Every row comes from one small tree of marks. Brackets hold a mark, then the marks that hang from it, in alphabetical order. Every link used is in the known rows. Which tree was each row made from?
Known rows
(M (A Z) (K (F J))): [0.59, -1.08, -0.73, -3.43, -0.46, -2.87, -3.28, 0.90, 3.27, 0.14, -1.48, -4.45, -1.17, 1.36, 0.96, 0.57, 1.55, -0.49, -1.23]
(R (F J)): [-0.15, -0.18, -0.82, 4.07, -4.03, -1.59, 3.22, 4.08, -0.42, -1.71, 1.84, 2.90, -1.61, -2.13, -0.31, -0.45, -1.20, -1.77, 0.14]
(A M (Z R)): [-0.03, -0.24, 0.39, -1.98, 0.73, 1.92, 1.46, -1.12, -2.00, 0.33, -2.67, 1.12, 0.81, 0.78, 1.22, 0.22, 0.09, 1.18, 0.37]
(K (F J R) M): [0.49, 0.36, 2.69, 1.75, -2.45, -2.54, 0.85, 0.67, 3.44, 0.60, -3.19, 0.80, -0.34, 1.12, 4.78, 0.71, -0.85, -3.91, -2.08]
(A (M (K (F R)))): [-0.93, 2.13, 0.57, -0.56, 0.56, -1.19, -0.34, -1.56, 1.58, 1.31, -0.01, -3.10, 1.53, -0.37, 0.84, 0.79, -1.35, -3.16, -0.08]
(R (F J) Z): [-0.62, 0.72, -2.36, 6.05, -1.76, 0.09, 2.18, 4.82, 0.48, -2.32, 1.71, 2.44, -2.56, -2.14, -0.84, 0.01, -2.28, 0.19, 0.08]
(Z (A M)): [-0.18, -1.98, -0.53, 2.65, -1.05, 3.30, 2.71, 0.09, -3.40, 0.25, 1.76, 2.49, 0.30, -1.68, -2.28, -0.80, -1.04, 0.93, 1.20]
(Z (A (M (K F)))): [0.13, -0.38, -0.19, -1.34, 1.46, 0.21, -1.08, -1.54, -0.23, 1.51, 1.40, -1.38, 0.05, -1.73, -0.68, 0.47, 0.18, 1.33, 0.21]
(F R): [-1.67, 0.27, 1.79, 5.75, -1.90, -0.13, 2.42, 0.27, -0.87, -1.06, 0.57, 0.75, 1.54, -0.02, 0.02, -1.62, -2.33, -3.89, 1.11]
(Z R): [-0.45, 0.21, 2.25, 2.73, -1.89, -0.13, 1.37, -1.31, -2.39, -0.43, 0.41, 1.25, 0.83, -0.49, 0.82, -1.43, -0.38, -1.90, 0.00]
(A (M K) (Z (R F))): [0.32, 1.90, -1.33, -5.11, 2.50, -0.59, -0.84, -0.41, 0.53, -0.33, -0.72, 0.43, 0.43, 0.54, -0.80, 0.91, 1.54, 2.02, 0.70]
(Z (R F)): [-0.59, 1.60, 1.14, 1.72, -2.39, -0.60, 1.35, 0.04, -1.71, -1.50, 1.61, 3.57, -0.32, -1.11, -0.21, -1.02, 0.69, -1.23, 0.55]
(A (M K)): [-0.23, 0.53, -1.07, 0.43, 0.56, 0.18, 1.56, 0.05, -0.99, 0.60, 0.69, -1.90, 1.16, -1.86, -2.43, -0.64, -1.79, -1.44, 1.43]
(Z (A M) (R (F J))): [1.57, -1.31, -0.67, -0.52, -2.37, 1.05, 1.85, 1.75, -2.40, -0.18, 2.60, 4.00, -1.20, -0.38, -0.43, 0.87, 0.95, 2.18, -1.55]
(A (M K) (Z R)): [0.23, 0.50, -0.37, -4.05, 3.19, 0.21, -1.13, -1.79, -0.17, 0.64, -2.36, -1.99, 1.47, 1.00, 0.11, 0.36, 0.58, 1.21, 0.38]
(M (A (Z R)) K): [0.34, -0.25, 0.42, -3.68, 1.35, -0.84, -3.86, -1.99, 0.75, -0.41, -1.00, -3.47, 0.97, 2.74, -1.38, -1.00, 2.24, -0.07, 0.14]
(Z A): [-0.60, -2.18, 1.09, 4.94, -1.26, 1.31, 1.69, -0.05, -2.91, -0.64, 2.37, 2.50, 0.25, -1.41, -1.42, -2.06, -0.76, 0.39, 1.27]
(A (M (K F)) Z): [-0.55, 0.82, -0.92, -3.79, 2.71, -0.67, -1.15, -1.01, 1.56, 1.16, -2.41, -2.27, 0.20, -0.74, 1.44, 1.04, -0.10, 0.77, 0.87]
(K (F R) M): [-0.79, 1.65, 3.31, 1.58, -1.12, -0.93, 0.29, -1.45, 2.88, 0.55, -2.93, 1.38, 0.57, 0.89, 3.38, -0.04, -0.46, -4.07, -0.22]

Write each row's tree
[1.10, -0.18, -1.18, -2.71, -1.23, 0.12, 2.00, 2.43, -0.56, -0.78, -1.41, 2.66, -1.16, 0.60, 1.49, 1.53, 0.72, 1.86, -1.05]  (A M (Z (R (F J))))
[0.82, 0.71, -0.77, -2.69, 1.27, 0.45, -0.87, -1.03, -1.16, 0.12, 3.18, 1.28, 0.57, -0.44, -2.62, 0.28, 1.63, 2.38, 0.21]  (Z (A (M K)) (R F))
[-0.61, -1.03, -1.89, 4.86, 1.50, 5.02, 1.66, 1.15, -2.32, -0.03, 1.34, 1.77, -0.55, -1.68, -2.44, -0.41, -2.28, 2.96, 1.17]  (R (Z (A M)))
[0.60, 0.30, 0.54, 1.90, -3.67, -1.99, 1.71, 2.18, -0.99, -1.45, 1.64, 2.82, -1.12, -0.57, 1.00, -0.18, 0.40, -1.09, -1.33]  (Z (R (F J)))
[-0.37, 0.19, 0.77, -0.58, 1.75, -0.04, -1.25, -1.87, 0.64, 1.34, 1.24, -1.86, 1.24, 0.42, 0.09, 0.44, -0.23, -0.07, -0.26]  (Z (A (M (K (F R)))))
[-0.66, 0.36, -1.83, 3.69, 4.10, 2.87, -1.00, 0.05, 0.39, 0.16, 1.71, -1.71, 1.28, 0.46, -2.66, -0.11, -2.18, 1.45, 0.79]  (F (R (Z (A (M K)))))
[-0.17, 1.18, 2.35, -0.47, -2.83, -0.40, -1.11, -1.52, 3.48, 0.60, -2.08, -0.20, -0.24, 2.41, 1.20, -0.33, 0.74, -5.00, -0.34]  (K (F R) (M A))
[0.90, -0.80, -0.72, -2.65, -2.93, -1.20, -0.47, 2.15, 0.65, -1.62, -0.31, 1.01, -1.95, 2.48, 0.18, 0.23, 2.53, 0.27, -1.27]  (M (A (Z (R (F J)))))
[-0.78, 0.09, -0.25, -3.74, 0.70, -1.72, -3.64, -1.23, 2.63, 0.16, -1.44, -3.96, -0.52, 1.14, -0.05, -0.17, 1.79, -0.88, 0.58]  (M (A Z) (K F))
[0.96, -0.47, 1.51, -3.81, -0.25, 0.80, -1.91, -1.91, 1.47, 0.00, -4.40, 1.01, 0.04, 3.50, 0.88, -0.90, 2.68, -0.49, -0.01]  (K (M (A (Z R))))
[1.13, -1.26, -0.62, -1.54, 0.29, -1.14, -0.69, 0.52, 0.25, 1.60, 1.51, -1.86, -0.85, -1.41, 0.43, 1.22, -0.07, 1.35, -1.50]  (Z (A (M (K (F J)))))
[-0.66, 1.10, 0.56, -0.73, -0.14, -0.35, 0.45, 0.10, -0.71, -1.81, -0.90, 3.44, -0.32, 0.52, 1.21, -0.25, 1.59, 1.25, 0.88]  (A (Z (R F)))
[0.42, -0.04, -0.23, -0.41, -1.17, 2.25, 1.82, -0.43, -2.88, -0.30, 2.72, 4.41, -0.47, -0.72, -1.70, 0.01, 1.20, 2.17, 0.39]  (Z (A M) (R F))
[0.26, -1.19, 0.30, -1.49, -0.70, 1.30, -0.28, 0.05, 2.05, -0.24, -4.07, 0.81, -0.60, 2.23, -0.71, -1.12, 1.05, -0.86, 1.52]  (K (M (A Z)))
[0.12, 1.56, 0.49, -6.07, 3.11, -1.22, -2.63, -2.98, 1.05, 1.47, -3.02, -2.27, 0.81, 0.58, 2.71, 1.37, 1.55, 1.42, -0.75]  (A (M (K F)) (Z R))
[0.84, 0.38, -0.89, -1.50, -0.73, -2.18, 0.09, 0.95, 1.11, 1.55, -0.21, -3.24, -0.44, -2.01, 1.09, 1.34, -1.19, -1.51, -1.21]  (A (M (K (F J))))
[-0.88, -0.08, -0.33, 7.94, -1.02, 0.32, 1.77, 3.31, 0.61, -1.45, 0.18, -0.22, 0.06, 0.30, 0.95, -0.32, -3.54, -2.08, -0.71]  (F J (R Z))
[0.66, -0.33, -1.21, -3.65, 1.44, -1.85, -0.67, 1.11, 2.17, 1.23, -2.60, -3.14, -0.61, -0.52, 2.46, 1.97, -0.17, 1.12, -1.10]  (A (M (K (F J))) Z)
[-0.41, -0.93, -1.09, -1.53, 0.86, -0.60, -2.19, 0.03, 1.29, -0.71, -0.59, -3.32, 0.39, 1.50, -2.59, -1.34, 0.91, -0.59, 1.73]  (M (A Z) K)
[-1.44, 1.98, 1.88, 1.78, 0.43, -2.86, -1.43, -1.58, 1.88, 0.08, 0.28, -2.81, 1.40, -0.02, 1.43, -0.40, -0.93, -3.52, -0.07]  (M (K (F R)))
[-0.35, 0.72, -1.69, 0.52, 3.76, 2.00, -2.32, -0.80, 0.66, 1.11, 1.09, -1.84, -0.66, -1.92, -0.99, 0.89, -0.73, 2.96, 0.16]  (R (Z (A (M (K F)))))
[0.62, -1.46, 0.84, 0.52, -0.35, 2.54, 1.40, -1.83, -4.01, 0.63, 1.43, 2.19, 0.65, -0.25, -0.92, -0.57, 0.32, 1.55, -0.18]  (Z (A M) R)
[1.04, -1.49, 0.78, 2.04, -2.71, -0.73, 0.95, 1.46, -1.94, -1.30, 3.01, 4.01, -1.18, -0.10, 0.32, -0.39, 1.53, 1.61, -1.50]  (Z A (R (F J)))
[0.38, -1.26, -1.11, 0.56, 1.74, 1.55, 0.24, -0.52, -1.77, 0.83, 2.21, -0.78, 1.05, -1.51, -3.14, -0.79, -0.77, 1.39, 1.24]  (Z (A (M K)))
[-0.33, -0.01, -1.86, -1.78, 2.64, 0.52, 0.29, 0.08, 0.16, 0.39, -1.67, -1.86, 1.00, -0.48, -1.11, 0.02, -0.91, 0.87, 1.86]  (A (M K) Z)
[0.70, 0.30, 1.03, -3.72, 2.02, -0.39, -2.52, -3.60, -1.01, 2.08, 1.08, -1.31, 0.60, -0.27, 0.51, 0.69, 1.71, 1.84, -1.27]  (Z (A (M (K F))) R)
[-0.45, -1.66, -0.06, 8.12, 0.30, 1.59, 0.68, 2.70, -0.24, -1.31, 1.68, 0.68, -0.23, 0.66, 0.14, -0.48, -2.65, 0.71, -1.08]  (F J (R (Z A)))
